Each row was made from one path, in order. Every step used is in the known rows, and no mark comes twice. Write each row's path.
(in the rows, 128 means zero)
Known rows:
w > g: [127 126 112 129 133 113 127 138 128 115 108 110 123 103 106 132 106 138
 134 139 142 126]
y > p > w: [156 139 134 138 139 144 151 108 158  81 129 142 128 140 152  66 123 105
 112 150 187 122]
f > y: [112 120 134 147 139 124 140 101 181 125 124 129 118  95 100 120 115 101
 120 132 138 134]
p > y > g > w: [ 96 145 139 156 155 114 141  36 139  73 136 124 124  90 128 125 146 158
 150  80 192 116]
t > p: [157 174 115 137 159 123 122 117 155 121 133 121 119 124 122 124 145 117
 105 139 165 125]
f > t: [144 132 150 133 114 136 139 106 177 136 137 138 130 103  90 140 124  77
 114 137 122 131]
f > t > y > g > w: [125 164 166 157 118 166 143  36 190  91 152 138 124 117  96 143 132 100
 122 126 131 137]
y > g > w: [113 136 137 149 138 127 129  48 118  81 154 138 110 114 135 138 155 152
 151 123 186 117]
p > f > t > w > g: [160 133 134 136 140 103 108 142 177 142 105 115 194  86 112  97 124  78
 123 159 153 134]
f > y > p: [127 133 129 158 170 122 144 100 189  92 131 143 104  88  89 102 119  86
 115 140 165 128]
p > w > g: [143 119 126 125 111 127 136 126 151  96  99 108 135 124 139  88  99 130
 120 145 169 128]
p > f > y > g: [121 116 143 187 135 110 120  81 196 110 151 127  97  82  74  83 151 123
 150 102 134 141]
f > y > g > w: [ 90 128 140 162 151 125 140  20 179  68 149 145  97  79 110 130 146 124
 144 121 190 121]
t > w > g: [125 142 124 109 156 127 113 157 114 107  98 115 180  90 141 132  99 130
 133 160 162 123]
w > g > y > p > f > t: [163 132 124 180 167  67 137 116 213 128 105 103 132 124  53 116 161  55
 137 126 132 134]
w > g > y: [107 129 118 137 152  95 141 140 139 123  98  93 128 139  96 168 124 131
 143 119 114 119]
y > p > f > t > w > g: [176 147 130 152 169  95 109 136 187 112 112 124 181  77  92  79 134  58
 125 168 176 133]
g > y: [112 133 134 140 145 110 149 123 145 133 119 107 132 162 123 157 149 129
 136 109  91 123]
t > p > f > y > g: [153 158 133 202 170 103 115  71 221 107 156 117  88  86  69  76 173 110
 126 105 169 137]
f > t > w > g > y > p: [122 168 138 134 185 110 148 131 186 100 109 112 166  92  97 160 117  55
 123 157 156 115]
y > p > f: [169 128 114 168 158  97 112 124 146 120 127 131 133 145 116  66 167 110
 129 121 149 134]
g > y > p: [121 153 132 148 176 111 150 120 154 105 128 118 118 158 112 145 154 110
 133 116 129 116]
y > p: [144 144 126 141 151 127 129 120 133  99 134 144 116 118 119 108 133 107
 129 140 154 123]

Write each row's path:
[113 162 122 130 201 109 137 142 135  89 101 108 168 122 126 150 124 111
 138 147 158 111] | t > w > g > y > p
[163 177 128 151 153 109 160  92 248 113 100  90 136 138  97 132 125  66
  95 146 173 123] | f > t > p > w > g > y
[169 179 134 143 139 127 134  98 205 139 139 129 122 107  96 133 139  70
  94 146 165 129] | f > t > p
[174 167 168 145 124 180 162  95 227  93 121 139 138 144 111  66 101  60
  82 149 133 141] | f > t > y > p > w
[149 155 113 207 175  96 112  20 217  86 145 126 103 108 103  82 192 108
 132 119 220 132] | t > p > f > y > g > w
[126 125 124 136 138 108 153 118 176 108  89  92 141 167 129 123 114 132
 125 130 138 121] | p > w > g > y
[135 127 118 165 160 124 155  95 208  63 100 127 111  89 101  60  89  83
 112 152 206 127] | f > y > p > w > g
[118 161 160 143 126 172 131 102 142  95 154 130 105 117  93 124 118 146
 128 109  86 140] | t > y > g
[132 199 140 167 171 118 145  10 224  80 148 125 114  67 100 127 163  99
 114  96 232 114] | f > t > p > y > g > w
[144 149 137 146 162 124 162 101 177  89 115 117 126 180 142 103 144 108
 115 120 158 121] | g > y > p > w
[ 97 149 148 145 148 123 140  87 141  93 147 119 102  64  91 120 126 161
 147  70 143 120] | p > y > g
[121 145 114 153 178  93 142 132 146  97 106 103 115 133  85 148 131 111
 138 124 137 119] | w > g > y > p
[172 161 149 149 120 161 159  99 223  82 103 122 137 123  83  74  82  60
  85 161 144 142] | f > t > y > p > w > g
[155 134 119 140 141 124 145 117 153  71 107 126 124 118 124  73 101 110
 121 154 199 121] | y > p > w > g
[153 149 157 181 122 138 124  42 207 111 144 129 134 145  95  89 176  93
 123 113 124 150] | p > f > t > y > g > w
[150 135 120 176 177  81 129 123 166 131 117 106 138 179 114 100 188 106
 137 102 120 132] | g > y > p > f
[160 143 140 182 157  86 143 106 218 139 125 120 136 154  84 110 178  53
 124 112 120 134] | g > y > p > f > t
[146 128 107 178 182  65 124 135 158 112  99  98 132 158  87 107 166 108
 148 115 136 131] | w > g > y > p > f
